Each row was made from one small tree. The marks that hang from a mark follow it in brackets, in alphabetical order. Every link used is in the known rows. Write each row's tree.
Known rows:
dapo{divus{gitunit} gizu kedu{vufal{miloz}}}: [-1.54  0.22  2.83  0.28  0.09 -0.07 -0.71 -1.47 -0.40 -0.75 -5.62  0.57
 -5.86 -0.57  1.04 -1.69  0.82]
dapo{divus}: [-0.29  0.60  0.15  0.62 -0.35  0.49  0.56 -0.32 -0.03  0.06 -0.32 -0.07
 -2.02 -0.32  0.63 -1.06  1.13]
kedu{dapo{divus gizu} vufal}: [-1.58  1.96  1.86  2.10  1.63 -1.26 -0.52  0.83  0.25 -1.28 -3.81 -1.37
 -5.47  1.07  0.36 -1.19 -1.86]
vuzu{muguzok}: [-0.24 -0.16 -0.48  0.92  0.17  1.00 -0.80  1.22 -0.09 -0.23  1.58  2.11
 -0.89 -0.92  1.28 -1.60 -1.05]
miloz{vuzu{muguzok{gizu}}}: [ 0.20  0.75  0.79  1.95  2.67  0.78 -2.10  0.75  0.39  0.30  0.19  1.98
 -1.16 -1.65  0.69 -0.64  0.47]
muguzok{gizu vuzu}: [-2.81  0.17  2.76 -0.27  2.53 -0.26  1.81 -1.46  0.70 -0.90 -0.26  1.28
 -1.73 -1.94  0.48  0.24 -0.58]
dapo{divus{gitunit} gizu kedu}: [-0.84 -0.70  0.90 -0.87 -1.63  1.06 -1.62 -1.31 -0.46  0.04 -3.55  0.37
 -5.07 -1.62  0.52 -0.01  1.34]
dapo{kedu}: [-1.16 -0.67  1.12 -0.65  0.28  0.95 -1.46 -0.74 -0.32 -0.65 -2.29 -0.69
 -2.05 -0.34  0.09  1.08  0.03]
gitunit{divus}: [-0.39  0.34 -1.99  0.07  0.78 -0.53 -1.13 -0.96  0.80  0.97  0.45 -0.47
  0.16 -0.51 -1.43  1.82  3.14]
dapo{divus gizu kedu{vufal}}: [-1.79  0.58  3.04  0.50 -0.45  0.41 -1.23 -1.27 -0.61 -1.53 -4.50 -0.37
 -6.08 -0.49  0.95 -0.97  1.33]
gitunit{divus{dapo{gizu kedu{vufal{miloz{vuzu}}}}}}: [-1.61  1.09 -1.46  1.74  2.48 -0.83 -2.01 -2.55  0.73  0.68 -1.75 -0.93
 -1.57 -0.81 -2.02  2.25  4.57]
vufal{kedu{dapo{divus}} miloz{vuzu{muguzok{gizu}}}}: [-3.63  1.19  1.94  4.39  6.54 -0.47 -0.97  1.77  0.04 -0.75 -1.07  2.28
 -1.91  1.17 -0.26  0.36  1.12]
vufal{kedu{dapo} miloz{vuzu{muguzok}}}: [-2.92  0.82  1.13  4.16  6.40 -0.42 -1.37  1.98  0.15 -0.52 -0.72  2.14
 -0.62  1.26 -0.49  0.97  1.10]
gitunit{divus{dapo{gizu kedu{vufal}}}}: [-1.70  0.77 -1.76  0.88  0.82 -0.63 -1.80 -2.86  0.64  0.38 -1.08 -1.54
 -1.89 -0.78 -1.84  2.12  3.63]
vufal{kedu}: [-2.01 -0.31  0.75  1.04  0.96  0.13 -0.23 -0.68 -0.04 -0.90  1.12  0.08
  0.10  0.95 -0.08  0.65  1.01]
kedu{dapo{gizu} vufal}: [-1.36  1.52  1.73  1.68  1.84 -1.62 -0.91  1.02  0.23 -1.33 -3.60 -1.34
 -4.07  1.28 -0.04 -0.44 -2.63]
gitunit{divus{dapo}}: [-0.95  0.73 -3.17  0.91  0.90 -0.58 -0.96 -2.39  0.91  1.17  0.98 -1.39
  0.15 -0.68 -2.02  2.06  3.53]
dapo{divus kedu{vufal}}: [-1.71  0.66  2.80  0.58  0.39  0.86 -0.58 -1.62 -0.06 -1.42 -4.05 -1.34
 -5.25 -0.06  1.43 -1.56  0.31]
gitunit{divus{dapo{kedu}}}: [-1.51  0.41 -2.64  0.60  1.05 -0.13 -1.63 -2.75  0.78  0.84 -0.13 -1.72
 -0.86 -0.84 -1.97  2.60  3.56]
kedu{dapo vufal{miloz{vuzu}}}: [-1.37  2.22  2.26  3.20  5.32 -1.75 -0.48  1.43  0.64 -0.88 -4.53 -0.71
 -2.87  1.74 -0.04 -0.70 -1.89]

Write each row's tree:
[-1.08  1.57  1.40  1.57  1.07 -1.23 -0.57  0.36  0.47 -0.78 -4.18 -1.29
 -5.64  0.68  0.61 -1.58 -2.46] : kedu{dapo{divus{gitunit} gizu} vufal}
[-1.99  0.84 -1.46  1.27  1.74 -0.98 -1.41 -2.54  0.53  0.37 -1.50 -0.98
 -1.54 -0.43 -2.01  2.03  3.87] : gitunit{divus{dapo{gizu kedu{vufal{miloz}}}}}
[-1.58  0.48  2.94  1.29  2.75  0.40 -1.44 -0.47 -0.09 -1.28 -4.08  0.33
 -3.12  0.06  1.01 -0.95 -0.16] : dapo{kedu{vufal{miloz{vuzu{muguzok}}}}}
[ 0.33 -0.03 -0.24 -0.22 -1.87  0.07 -0.18 -0.59 -0.12  0.70 -1.28  1.02
 -3.03 -1.31  0.41 -1.07  1.28] : dapo{divus{gitunit} gizu}
[-1.91  0.26  3.08  0.48  1.96 -0.16 -0.54 -0.91 -0.26 -1.49 -4.38 -0.46
 -2.80  0.74  0.58 -0.61 -0.48] : dapo{kedu{vufal{miloz}}}
[-1.15  2.18  2.07  3.07  3.94 -1.73 -0.62  1.01  0.53 -0.37 -5.43 -0.01
 -5.00  0.82  0.25 -1.51 -1.01] : kedu{dapo{divus{gitunit} gizu} vufal{miloz{vuzu}}}
[-2.44  1.12  3.85  1.85  2.71  0.53 -0.74 -0.86 -0.20 -1.47 -4.52  0.50
 -5.45 -0.19  1.53 -2.10  0.46] : dapo{divus kedu{vufal{miloz{vuzu{muguzok{gizu}}}}}}
[-3.46  0.36  1.16  2.64  3.90 -1.25  0.18  1.07 -0.31 -0.65 -1.63  1.42
 -1.64  1.85 -0.83  0.84  0.84] : vufal{kedu{dapo{divus{gitunit} gizu}} miloz}
[-2.29  2.62  2.93  3.86  5.40 -1.38 -0.28  1.55  0.49 -1.15 -4.37  0.14
 -4.89  1.30  0.72 -2.13 -1.98] : kedu{dapo{divus} vufal{miloz{vuzu{muguzok{gizu}}}}}
[-2.27  2.19  2.51  2.92  3.44 -2.02  0.27  1.45 -0.06 -1.33 -4.69 -0.20
 -4.83  1.77  0.08 -1.39 -1.39] : kedu{dapo{divus gizu} vufal{miloz}}
[-1.52 -0.19  1.55 -0.11 -0.86  0.98 -1.56 -0.66 -0.85 -0.72 -3.03  0.23
 -4.82 -1.08  0.22  0.60  2.21] : dapo{divus gizu kedu}
[-1.67  1.11 -1.71  2.09  2.94 -0.26 -1.94 -2.31  0.98  0.64 -0.99 -0.61
 -1.49 -0.91 -1.33  1.38  3.69] : gitunit{divus{dapo{kedu{vufal{miloz{vuzu{muguzok}}}}}}}
[-0.69 -0.73 -1.70 -0.42 -1.32  0.39 -1.32 -3.25  0.20  0.83 -1.84 -0.92
 -2.35 -1.55 -0.70  0.65  0.14] : divus{dapo{gizu kedu} gitunit}
[-1.56  0.33 -2.51  0.58  0.63 -0.32 -1.97 -2.54  0.52  0.80 -0.33 -1.22
 -1.27 -1.06 -2.21  2.86  4.06] : gitunit{divus{dapo{gizu kedu}}}
[-0.80  0.23 -0.28  0.92  0.59 -0.21 -1.28 -3.33  0.44  0.57 -3.55 -0.70
 -2.94 -1.21 -0.35 -0.36  0.41] : divus{dapo{gizu kedu{vufal{miloz{vuzu}}}} gitunit}
[-1.00  0.70 -3.07  0.89  0.49 -0.79 -1.24 -2.19  0.72  1.11  0.76 -0.96
 -0.28 -0.90 -2.24  2.30  4.06] : gitunit{divus{dapo{gizu}}}
[-3.40  0.42  1.05  2.65  4.31 -0.99  0.47  0.92 -0.03 -0.60 -1.41  0.93
 -1.20  2.07 -0.60  0.55  0.36] : vufal{kedu{dapo{divus{gitunit}}} miloz}
[-1.65  0.80 -1.92  0.88  1.21 -0.38 -1.47 -3.02  0.94  0.45 -0.87 -2.00
 -1.48 -0.58 -1.63  1.80  3.14] : gitunit{divus{dapo{kedu{vufal}}}}
[-1.19  0.06 -0.50  0.45  0.41 -0.06 -0.23 -3.58  0.59  0.38 -2.98 -1.43
 -2.33 -0.50  0.01 -0.95 -1.02] : divus{dapo{kedu{vufal{miloz}}} gitunit}
